In the rows, zero is written as 128.
Known rows, with every step that occurs
didi/tizim/sirur/kosup: [156 145  80 110 119 148 123 143 122  30 135 132 129 145 112 149 127 137
 108 132 111  96 130 110  91 171 135 152 124 113 121 134 129  92 123 154
 130  86 130 152 171]
misoz/didi: [131 144 101 137  93  75 124 119 108 156 126 117 121 119 121 140 124 140
 116 123 136 121 128 131 115 134  97 115 138 130 135 127 124 123 129 125
 143 128 138 106  70]
misoz/didi/tizim/sirur/vudofo: [142 158 100  80  97  66 147 148  75  73 142 112 101 128 137 147  89 167
 119 122 138  83 121 142 110 210  96 120 112 169 144 110 115  95 130 140
 179 114 138  91   4]
sigek/didi/misoz/sirur: [160 156  66 139  75  99 128 135  83 139 126 115 144 116 138 149 107 140
 113 126 146 109 142 124 120 167  97  84 163 147 131 147  99 122 109 162
 152 113 136  97 155]
didi/tizim/sirur/kosup/sigek: [156 167  66 116  97 134 116 113 111  36 133 121 120 154  98 147  98 132
  99 125 114  95 142 124  95 193 110 129 126  85 123 127 117  93 108 165
 149 103 145 145 168]
vudofo/sirur/tizim/futiv: [148 131 124 140  58 133 122  93 129 129 100 124 138 191 127 142 146 121
 112 127 110 133 105 118 126  70 118  96 148 108 130 151 113 116 158 139
 149 134 143 133 197]
futiv/sirur/misoz/didi/sigek/kosup: [151 172  42 149 120  61 111  86  61 109 139 126 132 102 124 159  91 149
  86 119 151  98 129 155  79 152  83 110 175  87 114 122 113 106  95 148
 176 154 148 105 105]
kosup/sigek/didi/misoz: [148 169  58 161  40  47 114  88  74 184 106 109 115 121 100 138  83 139
 106 112 160 116 150 154 127 164  53  49 149  92 140 105  91 112  98 155
 178 166 154  60 138]
tizim/futiv: [135 127 100 112  73 132 123 108 130 146 130 126 116 127 127 133 114 139
 123 128 117 122 126 125 109 148 107 105 153 124 134 125 120 123 132 149
 145 123 129 122 155]
kosup/sigek/sirur/misoz: [133 159  94 152 140 134 129 116 123  64 134 105 135 145 119 133 108 100
 103 129 101 116 134  91 112 130 135 152 151  93 119 139 128 108 117 142
 129 101 142 161 143]
didi/tizim/sirur/marase: [169 136 143 105 109 114 124 128 100  96 141 131  99  75 130 149  71 122
 144 133 134 101 148 139 126 198 126 114 106 137 137 119 139 116 125 137
 144 131 124 135  71]
futiv/sirur/kosup/sigek/didi/misoz: [179 174  35 165  83  92 107 113  77 103 120 111 141 124  99 154  91 128
  90 122 131  90 141 133 108 181  68  83 163  95 126 121 105 105  88 170
 170 131 157  96 195]
kosup/sigek/sirur/tizim: [122 154 106 166 141 149 126 123 124  28 128 104 146 142 130 137 111 104
 112 124  97 116 115  94 126 101 128 139 145  88 118 159 116 110 118 137
 138 105 146 159 146]
tizim/sirur/misoz/didi/sigek: [143 179  59 168 102  98 129 120 116  71 136 127 115 122 120 156 114 130
  97 127 134  95 120 125  89 129 100 150 153 100 130 132 128  88 117 150
 137 110 145 129  79]
futiv/sirur/sigek/kosup: [142 138 108 169 199 141 116 125  82  99 145 129 154 129 147 141 103 118
 114 135 132 102 132 122  92 146 151 121 159 122  96 130 114 130 110 132
 147 125 139 137 202]
kosup/sigek: [128 149 114 134 106 106 122 101 122 134 126 118 123 143 111 126 104 123
 117 122 134 126 137 139 133 153 105 101 130  98 132 120 117 128 112 135
 147 145 141 119 119]
tizim/sirur: [142 145 139 139 138 162 138 154 135  51 140 133 127 114 147 134 120 115
 127 136 120 114 115 122 122 139 146 148 132 156 133 131 129 118 127 140
 112 100 125 143 114]
misoz/sirur/sigek/didi: [143 147  88 172 157 153 129 141  92 115 144 114 160 148 139 149 127 127
 115 137 135 108 140  95  94 144 141 133 163 138  96 163 107 127 120 146
 125  93 145 137 223]
tizim/futiv/sirur/vudofo: [152 126 115  78 125 143 143 141 106  67 153 122 126 119 160 134  78 150
 130 133 109  88 103 134 123 204 119 115 146 178 142 117 121 121 126 152
 170 114 125 119 119]
misoz/sirur: [144 135 121 115 140 156 134 149 129  81 143 126 151 127 151 135 131 126
 124 135 123 117 129 109 126 155 149 137 145 147 120 160 125 136 120 140
 123  90 122 155 149]
sigek/didi/misoz/sirur/linoleg: [161 166  61 105  87  89 119 145 118 130 130 112 119 142 119 141 160 148
 109 123 142 125 119 130 125 138  86  97 172 155 130 139  79 131 115 194
 138 114 131  96 188]
misoz/sirur/nunop: [150 124 153  67 143 165 123 153 120  82 143 123 157 134 157 136 119 141
 107 127 130 119 124 105 138 172 116 117 146 171 149 154 135 135 130 142
 100 102 116 138  90]
kosup/sigek/sirur: [132 156 111 130 121 127 127 126 121  67 136 107 129 117 134 128 103 107
 113 124 115 118 127 106 128 148 118 123 142 117 135 133 117 124 110 135
 136 111 135 142 108]
didi/sigek/sirur: [133 146  91 113 123 128 126 139 125  65 134 122 124  95 145 137 110 120
 116 121 127 107 114 114 127 119 106 132 145 119 141 136 124 120 112 142
 134 112 124 136 120]
vudofo/sirur/futiv: [145 122 149 114 118 133 128 130 102 153  97 130 149 195 118 132 161 107
 115 127 130 132 119 129 139  97 163 125 134 113 133 132 136 127 148 109
 121 135 137 145 162]
sigek/sirur: [134 135 126 126 141 150 134 152 132  71 138 116 137 113 148 132 124 111
 123 130 112 118 118  96 124 123 141 149 139 147 133 142 130 124 126 129
 119  93 122 149 123]
didi/misoz/sirur/tizim/futiv: [148 146  49 144  63 151 124 125 118  79 122 119 144 141 140 150 111 137
 117 129  98 104 117  97 112 139 112  98 175 109 121 173 104 108 128 174
 167  88 137 143 209]
sigek/sirur/linoleg: [134 147 124  98 156 134 125 161 162  61 142 116 109 137 131 124 174 116
 120 127 102 136  95  99 130  95 128 160 149 155 135 134 110 134 131 164
 102  95 118 153 149]
kosup/sigek/didi/tizim: [136 156  58  84  64  49 107  72  63 183 124 107 118 119  89 141  95 163
  98 110 161 108 159 157 109 191  66  64 136  80 136 108  92 116 104 150
 182 167 149  69 108]
misoz/didi/sigek/kosup: [129 165  67 144  62  31 111  76  66 170 119 122 109 106 116 149  97 161
 101 109 174 119 132 174  99 146  48  69 156  97 129 114  99 118  99 142
 182 171 144  70  78]
futiv/sirur: [147 132 124 113 166 143 122 148 122  79 149 132 147  93 146 136 116 119
 125 133 120 105 116 124 124 144 145 138 139 148 133 132 134 137 117 130
 127 111 123 143 126]
tizim/sirur/kosup/sigek/didi: [164 176  83 189  96 143 124 118 105  55 129 116 134 152 106 152 115 123
  95 130 128 111 132 128  96 170 100 126 147 116 119 131 110  94 104 166
 131 112 154 126 194]
misoz/sirur/vudofo: [140 132 139 104 155 158 157 163 108  57 145 116 140 159 163 128  97 145
 138 136 128 111 117 123 136 191 143 139 122 188 124 145 119 126 127 138
 148  98 124 141 113]
linoleg/sirur: [109 158 109 155 110 170 126 124 152 112 129 116 149 104 145 127 131 142
 123 135 135 136 113 118 119  79 141 124 129 164 121 140 120 106 124 109
 138 106 128 127 138]
sirur/misoz/didi: [131 150  81 160 110  82 126 111 111 142 125 117 127 147 106 143 137 131
 106 126 126 124 136 116  97 121 114 146 146 104 117 133 130 104 134 131
 133 122 145 127 101]
sigek/didi/tizim/futiv: [147 133  46  67  27  73 108  74  74 184 131 117 112 108 105 150 110 181
 104 116 145 102 146 145  90 187  68  66 158 108 141 113  98 111 121 161
 181 144 136  71 153]
tizim/futiv/sirur/misoz/didi: [162 152  52 129  94 100 116 110 105 113 148 119 133 110 123 156 107 134
  97 132 104  91 120 108  82 152 109 133 185 119 128 134 127 106 127 155
 150  99 143 133 126]

Rows
[126 146  90 137 101  84 119  83  91 141 121 133 119 114 124 139 102 153
 113 115 162 121 133 171 111 140  80  82 146  96 123 114 102 122  99 139
 169 168 132  91 151]  didi/sigek/kosup
[121 135 109 196 162 122 122 105  90 148 128 123 134 161 127 135 120 128
 119 131 140 125 141 125  95 132 133 110 145 103  92 128 106 123 121 130
 149 136 144 123 221]  sirur/sigek/kosup
[135 151 147 170 103 162 124 120 141 139 128 115 127  62 139 137  85 125
 146 140 139 138 129 129 132 114 129 107 108 167 122 136 136 113 124 101
 140 130 126 138 100]  linoleg/sirur/marase
[105 151 129 134 125 166 147 142 132  92 132 108 139 129 155 123 106 160
 135 134 134 127 103 132 130 117 135 121 107 196 124 129 114  99 131 109
 162 115 129 111 111]  linoleg/sirur/vudofo
[148 140 101 147 148 171 131 158 137  30 131 117 145 144 132 142 141 107
 114 134  93 117 119  79 110 120 140 172 142 134 118 155 136 108 127 142
 110  72 127 174 203]  sigek/sirur/kosup
[136 136  74  74  86  65 112  95  69 169 126 119 127 111 105 144 121 168
 110 116 157 111 152 149 104 158  89  90 137 112 131 116 108 116 116 140
 162 148 137  75 118]  sigek/didi/tizim
[133 152  73 146 142 137 129 129 125  59 133 123 131 125 129 141 116 114
 106 125 113 108 120 101 107 104 123 162 156  92 123 142 133 103 118 142
 124 102 132 157 150]  didi/sigek/sirur/misoz
[160 188  49 119  64  70 115 116 109 129 127 104 113 152 106 137 132 146
  97 117 146 124 128 142 127 165  62  72 172 122 135 130  67 132  96 202
 161 132 145  88 176]  kosup/sigek/didi/misoz/sirur/linoleg
[164 153  60 116 100 130 122 124  88  64 132 124 133 137 107 161 127 153
  99 129 130  94 138 123  82 173 109 134 139 121 120 132 117  89 117 164
 138  98 139 115 192]  sigek/didi/tizim/sirur/kosup
[178 126 191 124  85 100 125 110 112 202 103 128 111 137 130 137 108  90
 144 134 145 142 135 141 159 125 121  87 105 146 141 123 139 141 146 108
 127 167 128 133  92]  vudofo/sirur/marase
[185 178  67 167   6  60 112  80  82 195  77 110 126 204  83 148 122 119
  84 114 150 124 141 142 129 130  53  44 145  88 136 115  94 103 118 153
 165 159 163  77 211]  vudofo/sirur/kosup/sigek/didi/misoz
[139 147 121 189 176 185 138 164 135  60 143 128 137 146 146 136 125 103
 126 142 112 104 122  91 101 128 167 165 137 133 109 144 129 115 135 135
 111  88 139 162 184]  tizim/sirur/sigek
[132 147  68  83  71  39 114 103  85 168 130 115 111 112  99 145 116 161
 106 114 144 107 142 136 106 164  83  99 132 109 136 118 117 115 125 132
 171 133 139  89  37]  misoz/didi/tizim
[127 123  91 152  91 150 122 103 131  96 122 123 133 148 127 142 128 143
 122 129 100 122 109 115 108 103 113 120 153  94 118 150 117 108 142 151
 148 116 141 137 186]  sirur/tizim/futiv
[131 160  70 126  69  54 118 107 105 154 124 122 109 101 114 145 113 149
 107 114 152 111 125 149 113 138  60  98 143  99 140 119 116 117 115 133
 160 149 141  93  52]  misoz/didi/sigek
[175 167  99 154  52  90 116  77  92 166  91 109 134 208  87 146 144 119
  84 120 148 135 138 138 122 118  80  80 137  99 128 124 104 114 122 141
 145 153 158 101 211]  vudofo/sirur/kosup/sigek/didi
[146 141 106  85 117 126 127 141 112  72 144 130 117 108 131 139 108 138
 121 127 126  97 132 127 110 164 134 131 125 128 137 125 124 110 122 145
 139 103 125 126 102]  didi/tizim/sirur
[147 147  71 173 136 145 130 154 111 109 133 120 146 154 140 138 114 113
 124 134 120 102 138  85 110 150 139 120 155 117 105 158 110 122 125 148
 141  83 140 148 211]  didi/misoz/sirur/sigek
[149 135 142 158 132 133 127 121 121 178 108 124 142 199 124 130 152  97
 117 132 132 130 127 105 128  80 146 116 128 121 114 136 122 132 151 113
 125 130 144 140 195]  vudofo/sirur/sigek
[145 155  30  81   4  50 103  47  63 184 126 108 108 114  89 147  79 175
  94 108 150  98 155 156  93 220  43  40 163  82 145 105  84 110 104 170
 198 162 150  60 140]  kosup/sigek/didi/tizim/futiv
[153 139 139 130 116 118 130 106 125 165 104 128 139 203 113 131 159 106
 107 131 124 145 127 118 128  83 148 135 130 111 123 134 134 118 150 122
 118 134 136 140 169]  vudofo/sirur/misoz
[153 163  80  70 106  89 113 133 115  86 142 122  97 125 108 143 160 162
 104 122 140 114 116 145 103 143  97 122 147 146 138 116  91 111 122 186
 134 124 131  93 155]  sigek/didi/tizim/sirur/linoleg
[184 139  19  84  73 107 101  96  76  99 141 122 139 106 106 165 107 169
  87 124 120  75 134 125  69 200  83 100 174 110 128 129 110 102 111 178
 171 108 139 106 228]  sigek/didi/tizim/futiv/sirur/kosup
[150 158  84  94 104 117 121 158 150  96 133 123 116 147 125 129 159 132
 118 126 121 128 110 116 135 136 108 117 158 145 128 143  96 135 120 186
 133  96 123 132 175]  didi/misoz/sirur/linoleg
[134 159  81 159 127 100 133 134 114  87 135 105 134 133 125 147 133 117
 101 130 106 115 125  84  97 112 125 167 161 125 121 146 133 100 132 136
 122  88 139 148  82]  sigek/sirur/misoz/didi
[139 151  90 164 105 136 120 104 124  94 118 119 128 171  95 136 117 122
 107 125 116 126 136 120 116 154 103 126 127  79 116 131 123 111 112 144
 135 124 146 145 182]  sirur/kosup/sigek
[162 149 150 153 112 117 124 116 112 101 133 107 107  84 130 138  57  89
 137 129 124 116 142 118 144 179 107 108 125 122 137 128 133 130 112 130
 137 135 134 153  76]  kosup/sigek/sirur/marase
[174 158  46 162  81 124 125 139  92  99 117 117 152 155 119 157 123 139
 101 130 130 107 142 108 103 167  94 108 165 132 114 160 104 106 109 173
 144  93 141 120 237]  sigek/didi/misoz/sirur/kosup
[160 187  42 133  59  77 113 101  92  69 133 109 113 141  90 158 102 142
  85 118 126  91 140 125  83 202  77 115 135  89 131 124 111  86 109 160
 165 102 155 124 104]  misoz/didi/tizim/sirur/kosup/sigek
[155 168 103 165 121 171 128 130 137  20 129 124 130 165 117 141 109 109
 107 134 107 110 127 113 108 162 124 145 131 106 120 134 122 101 110 157
 122  93 145 161 173]  tizim/sirur/kosup/sigek
[131 135  95 182 147 120 123 123  94 167 126 116 141 146 119 140 130 130
 119 131 143 118 141 113 100 125 119 121 147 113 102 132 112 120 129 132
 130 134 152 110 203]  sirur/sigek/didi
[149 162  80  97  81  75 121 127  95  91 141 120 111 100 123 151 108 149
 106 123 136  92 133 131  95 170 101 119 133 136 141 123 119 106 124 145
 154 105 135 103  35]  misoz/didi/tizim/sirur
[135 156  46 103 106  70 122 117  86 105 137 104 128 123 109 152 118 136
  94 119 113 100 137  92  84 141 112 149 152  99 125 138 125  93 129 138
 153  91 139 133  75]  sigek/sirur/misoz/didi/tizim
[121 165  11 144  47 127 104  80  94 171 134  98 139 115 117 152 114 179
  98 127 142 100 137 107  60 123  94  74 167 119 110 132  87  87 128 142
 185 105 151  87 229]  linoleg/sirur/sigek/didi/tizim/futiv
[153 176  77 149  47  22 115  54  69 207  98 123 118 183 106 154 128 137
  81 113 172 131 133 164 100  88  67  76 158  81 124 116 104 108 122 135
 173 178 152  82 115]  vudofo/sirur/misoz/didi/sigek/kosup
[159 127  65  46  92 112 109 106  97 112 153 129 127  82 129 146  88 155
 110 125 114  82 128 127  99 198 109  98 159 118 145 120 119 123 119 157
 171 116 125 119 129]  didi/tizim/futiv/sirur
[130 152 133 117 137 123 152 141 101  47 138  97 121 152 146 123  75 124
 124 124 120 109 115 118 143 181 110 124 123 152 138 119 114 118 116 135
 160 118 136 129  78]  kosup/sigek/sirur/vudofo
[167 165  82 101  53  78 110 111  69 142 123 103 143 134 126 149  82 152
  85 111 161 105 146 132 135 214  39  39 169 134 162 131  95 119 100 166
 150 137 142  66  81]  kosup/sigek/didi/misoz/sirur/nunop
